Known rows, with every step that occurs:
datik -> vivev -> sava -> sado: [ 22.2 -23.4  -4.2  24.7 -11.2 -20.6 -19.5  30.4 -24.3  -3.7  31.0 -27.1
  -4.7   1.9   3.4   3.2   5.0   3.1  10.5  -8.2  23.2  40.7]
sado -> pagi: [ -5.6  21.0   1.6 -79.0  -0.8  25.7  44.4  -4.6  15.8 -25.8   7.0  30.5
  -3.8   1.5 -15.3  42.2  11.6  -5.1  35.3 -11.2  18.2 -34.7]
napas -> pagi -> sado: [ -0.6  58.5  16.5  15.1  18.6  25.4   8.6  16.5  23.9 -22.0  23.3  -0.6
   7.8   3.8 -13.6  28.7 -14.5   5.3  20.4  16.2 -10.4 -30.8]
napas -> sado -> sava: [ -0.9 -20.6   4.2  40.9  -7.3   0.9   2.8 -15.4 -10.0  12.9 -30.4 -34.7
   0.5  -6.1  18.8 -47.8  -2.9   7.7   9.1   7.3 -11.0  17.6]
datik -> napas -> pagi -> sado -> sava: [ -0.7   4.9  -0.1  26.3  -1.3   4.2   9.1   3.6   4.1 -28.4 -18.1   6.7
   7.5  -3.5 -21.2 -27.4 -19.4   5.4  31.8   9.1  -3.2  -3.2]
napas -> sado -> sava -> vivev -> datik: [ -5.7 -25.5 -39.0 -34.3 -14.8  -6.4 -69.3 -20.6  16.5  14.8 -53.8 -43.2
  12.4  -5.4  41.1  -7.1  -0.2  -1.0  -6.8  -5.6 -13.6  12.6]
datik -> napas -> pagi -> sado: [ -4.0  52.2  21.7  -0.5  12.9  15.8  15.4  13.4  14.3 -25.5  25.5  29.0
   6.0   2.6 -32.7  19.9 -11.1   4.0   2.0  11.8  -7.7 -33.0]
pagi -> sado: [  1.7  41.3  20.2   5.7  13.7   5.9 -27.3 -11.6  25.5 -32.2  10.2   1.6
  -0.2  -3.4   8.5  38.8  -4.5  -1.2  23.1  18.5   2.7 -44.7]
vivev -> sava: [  5.8 -25.6  -0.8  30.1  26.6   7.2  -5.7   6.6 -26.9 -25.5  31.5   0.2
 -16.4  14.7  -5.1  23.1  17.9   8.2   5.1 -18.8  13.0 -83.3]
datik -> pagi -> sado -> sava -> vivev: [ 12.8  -8.3  -0.4   8.4 -10.7  -8.5   7.7 -23.0  17.4   5.9 -58.4 -34.9
   7.7  -6.8  42.5 -32.1 -13.5  -8.2   6.4  12.5   5.2  29.9]
vivev -> pagi -> sado -> sava -> datik -> napas: [ -7.6  -8.8  17.0 -16.2  -5.7 -24.3  25.3  -2.4  -7.5 -10.1  22.2  69.8
 -15.2  -5.0 -33.7  -2.7  -4.6  -4.6 -23.2  -1.0   9.9   0.5]
napas -> pagi -> sado -> sava: [  2.3   8.5  -3.3  37.4   3.8  11.0   4.8   5.4  10.0 -26.5 -21.0 -14.4
   8.8  -2.5  -8.2 -21.5 -21.5   6.2  45.1  11.4  -4.9  -1.5]
datik -> pagi -> sado: [  1.8  39.9  18.7  19.2  25.1  19.3 -10.2  -0.9  -5.2  -3.6  20.5   1.7
   6.8   6.8 -14.5  35.0  17.3  -5.4   3.3  10.6  -0.4 -44.8]
datik -> vivev -> pagi -> sado -> sava: [  7.1  -1.2   0.2  12.7   3.8   3.1  -4.5  -3.2  12.4 -53.2 -18.5  -4.9
   0.6  -1.0 -11.2 -10.5 -18.5   0.8  48.5   1.8  10.5  17.9]
sava -> sado: [ 18.1  -4.0  17.1  13.6 -16.9  -9.1  -6.8  18.4   2.4   4.1  11.4 -43.5
  -6.6  -8.0  14.0  -1.7   1.3  -1.8  18.9  23.2  15.2  75.1]
pagi -> sado -> sava: [  3.2  -2.6  -1.0  30.8   0.2  -2.5 -19.9 -13.7  10.9 -33.2 -30.2 -12.1
   3.3  -7.5   7.2 -14.5 -14.6   1.8  46.9  13.5   4.0 -12.4]
sado -> sava -> vivev -> datik: [ -3.5 -30.4 -44.6 -44.2 -15.0  -7.3 -73.7 -20.2  20.1  -1.0 -51.3 -35.5
   9.9  -3.6  38.9   0.8   0.2  -3.4   3.4  -9.3  -6.3  10.8]
napas -> sado: [ -4.1  15.5  26.8  20.2   3.6  11.1   4.9 -13.6  -4.6  34.8   8.8 -29.4
  -3.8  -1.2  24.8  -9.3  13.0   7.4 -30.4  10.2 -18.7  -2.1]
pagi -> sado -> sava -> vivev -> datik -> napas: [ -8.7 -17.8 -14.2 -60.2 -18.6 -23.4 -47.6 -22.4   3.2 -16.3 -26.7  36.1
   2.9  -6.5  -9.1  -5.4   3.3  -5.7 -27.0  -8.6   1.4 -11.8]
napas -> pagi -> sado -> sava -> datik -> vivev: [  0.5  10.9 -26.7  -4.8 -22.7 -29.0 -13.8   5.4   3.1  15.1  32.3  41.3
   7.2   0.5  22.7   4.8  -7.8   0.2 -23.2 -37.6  -2.3  36.2]
vivev -> pagi -> sado -> sava -> datik: [ -2.9  -0.5   0.2  28.5   7.1 -14.6  12.5   5.7  12.3   5.7  14.7  17.6
  -8.4  -6.6   5.5  15.1 -19.5  -2.8  17.7   9.9   4.6   4.5]
sava -> vivev -> datik: [ -4.2 -14.5 -35.0 -58.8 -10.0  -3.4 -73.6 -19.7  24.0   1.1 -30.6 -28.8
   6.3  -0.5  40.3  23.3   8.0  -4.7 -11.7 -10.5  -6.5  -2.7]
sava -> sado -> pagi: [  4.6  15.3   4.6 -64.3 -13.9  13.7  43.6  17.4  13.4 -12.9   4.2   3.0
   0.3  -6.6 -19.0  30.7   2.3  -7.0  50.0   6.2  26.7  24.5]
datik -> pagi -> sado -> sava: [  3.9  -3.3  -1.6  40.0   8.8   6.7  -7.9  -6.2 -10.2 -12.9 -22.1 -11.6
   7.9  -0.4  -8.4 -17.0   0.4  -1.1  33.0   7.5   2.0 -11.9]

Rows:
[ -5.7  -6.1 -20.9 -17.2  18.8  25.7 -35.4   4.8 -35.2  28.2  20.4  -9.3
   7.1  18.9 -19.1  26.8  49.7  -5.3 -28.8 -23.2  -9.2 -24.0] => vivev -> datik -> pagi
[ -4.0 -19.4  -9.8  26.6  -7.1 -23.1   6.1  -2.5   0.9  28.6  12.8  16.3
  -9.8  -7.2  26.2  -0.3  -6.6  -1.7  -2.1  -2.3   1.0  10.7] => sado -> sava -> datik
[ 20.1 -24.7   7.7  39.8   0.7  -9.0  -6.6  32.4 -21.0  -4.3  23.4 -41.8
  -9.5   0.2  -2.4   4.8   3.4   3.8  23.7  11.9  22.1  22.1] => vivev -> sava -> sado
[ 12.4  -8.1   0.3   1.4 -17.1 -14.4  -0.6 -28.0  32.4  -8.0 -63.5 -35.1
   4.4 -11.9  53.0 -29.7 -23.9  -6.1  16.3  15.9   6.7  30.8] => pagi -> sado -> sava -> vivev
[ -4.8  -8.5 -43.6 -35.2  -8.7   1.1 -64.0  -6.4  26.3  -3.3 -46.1 -33.8
  17.6  -2.5  24.1   4.7 -11.5  -0.8  10.7  -4.0 -12.5   4.2] => napas -> pagi -> sado -> sava -> vivev -> datik
[-11.4  14.1  -7.9 -35.9  -0.4  20.3  17.2  25.4  -7.8  -2.6  31.5  30.8
   3.4  12.2 -43.6  -0.2   8.0   8.0 -30.8 -17.6 -17.6  -1.8] => vivev -> datik -> napas -> pagi
[ -2.8 -16.9  -6.7  33.2  17.6 -17.3   5.6  12.2 -16.7  24.8  53.7  27.4
 -17.8   5.3  12.9  37.9   6.7   2.1 -19.2 -14.4   6.7 -56.6] => vivev -> sava -> datik
[  9.7 -14.3  30.7 -23.2   4.3  13.9  63.1  -2.8  15.3 -30.7 -25.8 -21.3
 -15.6   3.4 -11.7 -29.3 -14.5  -3.2   3.4  10.8  11.7  65.4] => datik -> napas -> sado -> sava -> vivev -> pagi
[  6.5   1.4  -2.1 -45.6  -1.5  13.7  43.7  26.5  -2.9 -18.3  12.9   5.0
  -1.3  -0.7 -30.2  35.4   4.0  -2.9  53.3  -1.5  31.4 -12.7] => vivev -> sava -> sado -> pagi
[ -5.4  46.1   5.0 -19.5   6.2  10.9  -6.7   9.8  23.3 -18.1   6.8  17.6
  13.1   0.5 -20.7  20.7 -15.5   1.5  -3.3   9.7 -11.0 -26.4] => sava -> vivev -> datik -> napas -> pagi -> sado
[ -8.0 -20.6  10.0 -10.6  -0.2 -29.6  16.0  -0.7 -28.7   8.1  48.6  77.9
 -20.5   2.0 -23.1  12.7  15.2  -1.1 -51.8 -18.3  10.4 -45.7] => vivev -> sava -> datik -> napas
[ -0.7  -7.5 -17.4  26.9   8.1   6.3 -34.8  -5.0  -9.7 -12.9 -26.9 -14.6
  12.8   0.2 -11.5  -8.5   2.2  -1.3  33.6   3.4  -2.0 -19.7] => vivev -> datik -> pagi -> sado -> sava
[ -8.8   7.9  34.7  -1.7  -6.0  -2.8  14.9 -17.1 -18.8  31.1  12.9  12.1
  -6.9  -3.1  -1.5 -22.1  16.7   5.7 -56.1   4.1 -15.3  -4.3] => datik -> napas -> sado
[  6.9  -3.7   5.0 -28.2   3.7   2.5  31.4  13.2   7.3 -34.4  35.3  21.3
 -16.7  11.5 -16.2  15.6  -3.7  -2.5   2.8 -25.4  15.5  58.8] => sado -> sava -> datik -> vivev -> pagi
[ -1.0 -12.9  -4.8  35.4  12.3   4.5  28.1   9.5 -40.6  56.6  27.8  10.6
  -1.4  10.7  -8.5  -1.3  30.5  -6.9 -30.1 -13.6  -2.7   5.7] => sado -> sava -> datik -> pagi
[ -4.1 -25.9   9.3  25.3 -13.7  -9.4   8.7 -17.5 -19.8  11.6 -27.6  -5.1
  -2.0  -7.4   0.4 -57.0   0.3   6.3  -9.2   3.6  -8.7  17.0] => datik -> napas -> sado -> sava
[ -5.2   1.2 -15.8  12.7  -1.2   4.6 -18.1   5.0   4.1 -27.0 -23.2   3.9
  12.0  -2.9 -23.5 -19.2 -17.5   5.6  32.5   4.1  -7.3 -10.3] => vivev -> datik -> napas -> pagi -> sado -> sava
[  9.3  -3.2   2.4  -4.8 -19.5 -11.7  21.9 -16.4  25.2  -5.2 -54.8 -15.0
   7.0  -9.3  29.8 -40.4 -26.5  -4.1   2.5  12.0   1.8  35.0] => datik -> napas -> pagi -> sado -> sava -> vivev
[-11.5  -1.8  25.6  18.2   1.4 -14.9  20.5  -5.1 -29.6  50.0  32.3  28.1
  -9.4  -2.0  -4.1 -10.5  12.9   6.3 -64.9  -1.2 -13.8 -28.6] => vivev -> sava -> datik -> napas -> sado
[ 13.7   1.2  30.8 -36.6  13.6  23.1  55.1   0.2  29.9 -42.9  -5.1 -27.3
 -20.4   8.8   2.2   7.8  -8.1  -5.6  11.3   8.7  17.1  53.0] => sava -> vivev -> pagi
[ -4.7  19.8  15.0 -17.6   0.0  20.9  55.5  23.7  -8.9  -4.2  38.5  34.2
  -3.6  11.7 -40.1 -12.8   4.9   8.1 -30.9 -11.7 -11.7   8.1] => datik -> napas -> pagi
[ -3.7  -8.3   0.2  44.9  12.0   6.6  31.1   9.2 -44.6  73.1  25.8   1.2
   1.4   9.3  -6.0  -9.6  29.3  -4.6 -40.1  -9.5 -10.3   8.4] => napas -> sado -> sava -> datik -> pagi
[ -3.9 -18.0 -42.0 -39.3 -10.9  -8.1 -81.2 -20.1  26.8  -8.8 -52.1 -33.5
  14.0  -5.7  35.5   9.2  -6.6  -3.9  11.8  -2.6  -6.2  -2.5] => pagi -> sado -> sava -> vivev -> datik
[ -7.5 -12.9  -3.1  40.6  -6.8 -21.2  11.0  -3.2  -4.6  52.6  10.1   4.2
  -5.9  -9.2  29.5 -12.1  -7.8   1.8 -16.7   4.2  -9.8  14.8] => napas -> sado -> sava -> datik
[ -5.4  43.0  13.6  17.7  19.7   7.5  19.4  23.8   3.1 -13.0  41.4  40.4
   3.6   4.4 -36.7  28.7 -13.7   5.4  -3.1   6.0  -5.8 -57.1] => vivev -> sava -> datik -> napas -> pagi -> sado
[-12.8   9.0  30.2   5.5  -6.7 -14.6  19.8 -11.5 -18.1  54.2  27.3  26.6
  -8.2  -6.1   3.6 -13.7  11.8   3.6 -67.4   4.2 -16.8  -2.4] => sava -> datik -> napas -> sado
[ -2.7 -16.0 -23.5  -5.3   6.2  16.6 -24.7  -3.0 -30.9  51.5 -18.1 -34.7
  15.2  11.6   1.4  -8.6  34.4  -5.7 -35.4 -14.7 -14.7   7.6] => napas -> sado -> sava -> vivev -> datik -> pagi
